Known rows, with every way that one mark hangs from another
A(P(K(B N)) V): [-0.95  3.75 -1.42 -2.16 -4.09  0.90 -1.27  1.36  0.60  0.15 -0.96 -4.17
 -1.02  1.26 -2.83  0.09 -2.03 -1.36]
B(A): [-2.49  0.44 -0.86  0.54 -0.73 -2.82 -1.06  1.76 -3.09 -2.66 -2.12  1.72
  1.32  1.77 -3.85 -0.37  1.35 -3.29]
P(K(B(A(F)) N)): [-0.75  1.79 -2.85 -0.06  2.06  2.17 -1.91 -0.55 -0.78  1.23 -0.73 -2.14
 -0.96  1.37 -3.32  0.33  2.10 -0.18]
D(P(K)): [-2.87  6.41 -0.80 -0.70 -1.80  1.32 -2.30  2.33 -1.69 -2.56 -0.40  3.32
  0.75  1.94 -2.41  0.22 -2.73 -2.09]
K(B(A)): [-2.52  0.98 -0.61  0.44  0.27 -5.05 -1.18  2.04 -2.94 -3.13 -1.94 -2.70
  0.15  2.40 -3.93 -0.27  2.58 -3.13]
K(B(A(P V))): [-1.37 -0.52 -0.30 -0.62 -3.21 -4.26 -1.34  1.01 -0.77 -3.82 -1.84 -3.60
  0.17  1.86 -3.55 -1.11 -0.60 -2.30]
K(B(A) N): [-2.89  1.16 -1.90  0.32  1.53 -2.91 -1.29  1.34 -1.42  0.47 -2.31 -1.92
 -0.13  1.98 -4.75  0.22  1.89 -3.00]
W(F): [ 0.42  4.54 -1.74 -2.64 -0.34 -4.29 -0.75  1.70 -0.50 -2.04 -3.03 -0.10
  1.13 -1.09 -0.05  0.40  1.32  1.62]
V(A(F(W))): [-2.71  0.40  3.71  5.72  2.46 -2.32 -1.19  0.99 -3.65 -1.85 -2.48  1.39
  3.22 -1.11  2.22  0.63  2.15 -0.69]
P(K(B(A) N)): [-2.39  2.20 -2.13 -0.22  0.59  1.85 -1.71  0.89 -2.43  0.90 -0.86 -2.36
 -1.02  2.41 -4.80  0.51  2.32 -2.99]
V(A(F P(K(B N)))): [-1.77  1.10 -0.98  1.76  3.20  1.54 -2.08 -0.10  0.38  0.45 -0.77 -1.98
 -0.17  0.41 -0.55  1.48 -0.80  0.87]
B(A(F P)): [-1.32 -0.07 -1.50  0.04  0.80 -2.10 -1.52 -0.83  1.02 -2.46 -1.79  1.91
  1.05  0.77 -2.58 -0.35 -2.45  0.71]
D(P(K(B(A(F V)) N))): [ 0.02  2.01 -2.39 -0.59 -1.16  2.91 -3.10 -1.42  0.96 -0.61 -0.27  1.03
  0.06  0.74 -2.34 -0.97 -1.86  0.40]
V(A): [-3.11  0.84  1.00  2.74  0.43 -3.35 -1.16  3.69 -4.29 -2.66 -2.22  1.03
  1.78  0.71 -0.80  1.07  2.19 -3.48]
V(A(F(W) P(K(B N)))): [-3.45  0.91  2.63  4.82  3.39  2.24 -1.89 -0.85 -1.07  0.73 -1.17 -1.76
  1.31 -0.31  0.69  1.22 -0.73  0.27]
P(K(B(A(F(W) V)) N)): [-0.59  0.45  0.40  2.15 -0.69  3.00 -1.86 -1.58 -2.08  0.99 -1.20 -2.67
  0.52  0.16 -1.52 -0.79  2.19 -0.58]
D(P(K(B(A(F)) N))): [-1.66  3.25 -2.58 -0.09  1.79  2.73 -3.04 -1.09  0.92 -0.18 -0.24  1.77
 -0.15  1.49 -2.87 -0.21 -1.97  0.25]
A(F(W) P(K(B N))): [-2.84  4.96  1.31  1.84  2.19  1.70 -1.30 -1.36  1.09  1.61 -1.23 -2.78
  0.30  0.16 -0.50  0.70 -2.38  1.48]
B(K(N)): [-2.40  5.23 -1.77 -0.82 -2.14 -3.23 -0.88  3.48 -1.19  1.59 -2.65  2.01
 -0.69  1.45 -3.17  1.01 -0.69 -2.57]

Rows
[-1.46  0.85 -0.01  1.90  1.46  1.49 -1.90  0.60 -0.96 -1.92 -0.72  0.52
  0.77  0.07  0.15  1.09 -1.15  0.63]
V(A(F P(K)))
[-0.36  1.61 -1.73  0.15  0.89  0.22 -2.01  0.19 -2.17 -2.02 -0.43 -2.96
 -0.77  1.71 -2.67 -0.10  2.67 -0.33]
P(K(B(A(F))))
[-2.83  6.64 -0.55 -0.68 -1.02 -0.38 -2.45  2.22 -1.54 -2.88 -0.23 -0.22
 -0.16  2.50 -2.54  0.19 -1.66 -2.08]
D(P(K(B)))
[-3.15  0.85  3.40  4.92  1.66  2.24 -1.77 -0.35 -2.31 -1.57 -1.10  0.69
  2.33 -0.47  1.38  0.86 -1.25  0.08]
V(A(F(W) P(K)))
[-3.10  0.98 -2.09 -0.46 -0.65  3.25 -1.60 -0.18 -0.61  0.26 -1.12  1.76
  0.09  2.21 -5.30  0.44 -2.31 -2.33]
B(A(P(K(N))))
[-3.50  0.16  3.78  5.17  2.14 -1.95 -1.22  0.13 -1.46 -2.05 -2.33  1.28
  3.07 -0.79  1.61  0.83 -1.47 -0.01]
V(A(F(W) P))
[-3.78  1.58 -0.14  1.76  1.30  1.31 -1.75  1.82 -1.74 -0.08 -1.06 -2.26
 -0.18  1.66 -2.37  1.81 -0.62 -2.53]
V(A(P(K(B N))))
[-0.50  3.12  1.43  1.20 -2.86  3.71 -1.33 -1.68  0.96  1.26 -1.53 -0.14
  1.48 -1.40  0.67 -0.48 -3.23  1.68]
A(F(W) P(K(N)) V)
[-3.40  0.91  2.45  4.76  2.57  3.82 -1.70 -0.96 -1.18  1.07 -1.39  1.31
  2.07 -0.71  0.89  1.31 -1.58  0.13]
V(A(F(W) P(K(N))))
[-0.99 -1.13  0.98  2.04 -3.60  0.19 -1.75 -2.36  0.87  0.99 -2.72  2.86
  1.08 -0.35 -1.56 -1.25 -3.83  0.48]
B(A(F(W) P V) K(N))
[-0.86 -0.99  0.97  2.03 -2.32  4.52 -1.84 -3.05  0.02  0.41 -1.46  1.23
  1.80 -0.60 -1.33 -1.12 -2.33  0.57]
B(A(F(W) P(K(N)) V))
[-1.29 -0.73 -1.72 -1.07 -5.63 -0.73 -1.57  0.27  0.34  0.27 -2.52  2.48
 -0.34  1.47 -4.52 -0.64 -3.68 -2.26]
B(A(P V) K(N))
[ 1.22  3.26 -2.32 -2.06 -2.07  1.26 -1.58 -0.64  2.85  0.61 -0.79 -3.78
 -0.99 -0.10 -0.80 -0.15 -2.32  2.26]
A(F P(K(B N)) V)
[ 1.13  2.44 -1.02 -1.66 -3.34 -3.34 -0.93  0.29  2.33 -2.62 -1.92 -0.35
  1.00 -0.88  0.28 -0.78 -3.10  1.95]
A(F P V)
[-2.20  5.62 -1.96 -0.96  0.32  0.54 -1.23  2.52 -1.99  1.38 -1.00 -3.53
 -1.30  2.00 -3.45  1.14  1.90 -2.39]
P(K(B N))
[-0.47 -0.54 -1.86 -0.56 -5.48 -1.26 -1.45  1.14 -1.87  0.44 -2.73  2.65
 -0.06  1.09 -3.96 -0.88 -0.06 -2.88]
B(A(V) K(N))
[-3.09  1.00  3.58  5.03  2.44  0.65 -1.86 -0.31 -2.29 -1.87 -0.97 -2.46
  1.52  0.09  1.25  0.93 -0.30  0.12]
V(A(F(W) P(K(B))))
[-0.64 -1.23  2.19  2.28 -4.78 -1.68 -1.67 -1.63 -0.52 -2.30 -2.38  2.11
  1.25 -0.13 -0.84 -1.65 -3.20  0.33]
B(A(F(W) P V) K)
[-1.29  0.41 -2.87 -0.37 -0.09 -0.84 -1.75 -1.24  2.25  1.26 -2.07  3.54
 -0.53  1.09 -3.58  0.09 -4.04  0.85]
B(A(F P) K(N))
[-2.51  4.73  2.22  2.09  0.25  1.63 -1.22 -0.82 -0.28 -0.92 -1.09  0.06
  1.39 -0.19  0.29  0.33 -2.80  1.22]
A(F(W) P(K))
[-0.92 -0.68 -0.77 -0.87 -5.13  1.96 -1.58  0.19 -1.70 -2.85 -0.90  0.16
  0.49  1.52 -3.79 -1.08 -1.75 -2.22]
B(A(P(K) V))
[-0.67  0.91 -2.04 -0.69 -2.32  2.12 -1.65  0.66 -2.37  0.48 -0.91 -3.03
 -0.70  1.69 -4.07 -0.37  2.39 -2.68]
P(K(B(A(V)) N))
[-0.56  3.22  1.56  1.12 -1.85  1.97 -1.54 -1.65  1.21  0.97 -1.25 -3.74
  0.59 -0.86  0.46 -0.43 -2.26  1.66]
A(F(W) P(K(B N)) V)
[-0.20 -0.67 -0.67 -0.24 -6.48 -3.22 -1.46  1.81 -3.24 -2.78 -2.33  1.70
  0.10  1.40 -3.32 -1.29  0.48 -3.04]
B(A(V) K)
[-0.03 -0.70 -2.25 -0.77 -0.27 -2.02 -1.62 -1.49  2.55  0.10 -2.11 -2.51
 -0.20  0.29 -2.70 -0.82 -1.36  0.81]
K(B(A(F P V)) N)
[-3.11  6.66 -1.82 -0.90 -0.87  3.07 -2.37  1.69 -0.43  0.44 -0.59  4.06
  0.56  1.55 -3.06  0.65 -3.20 -2.04]
D(P(K(N)))
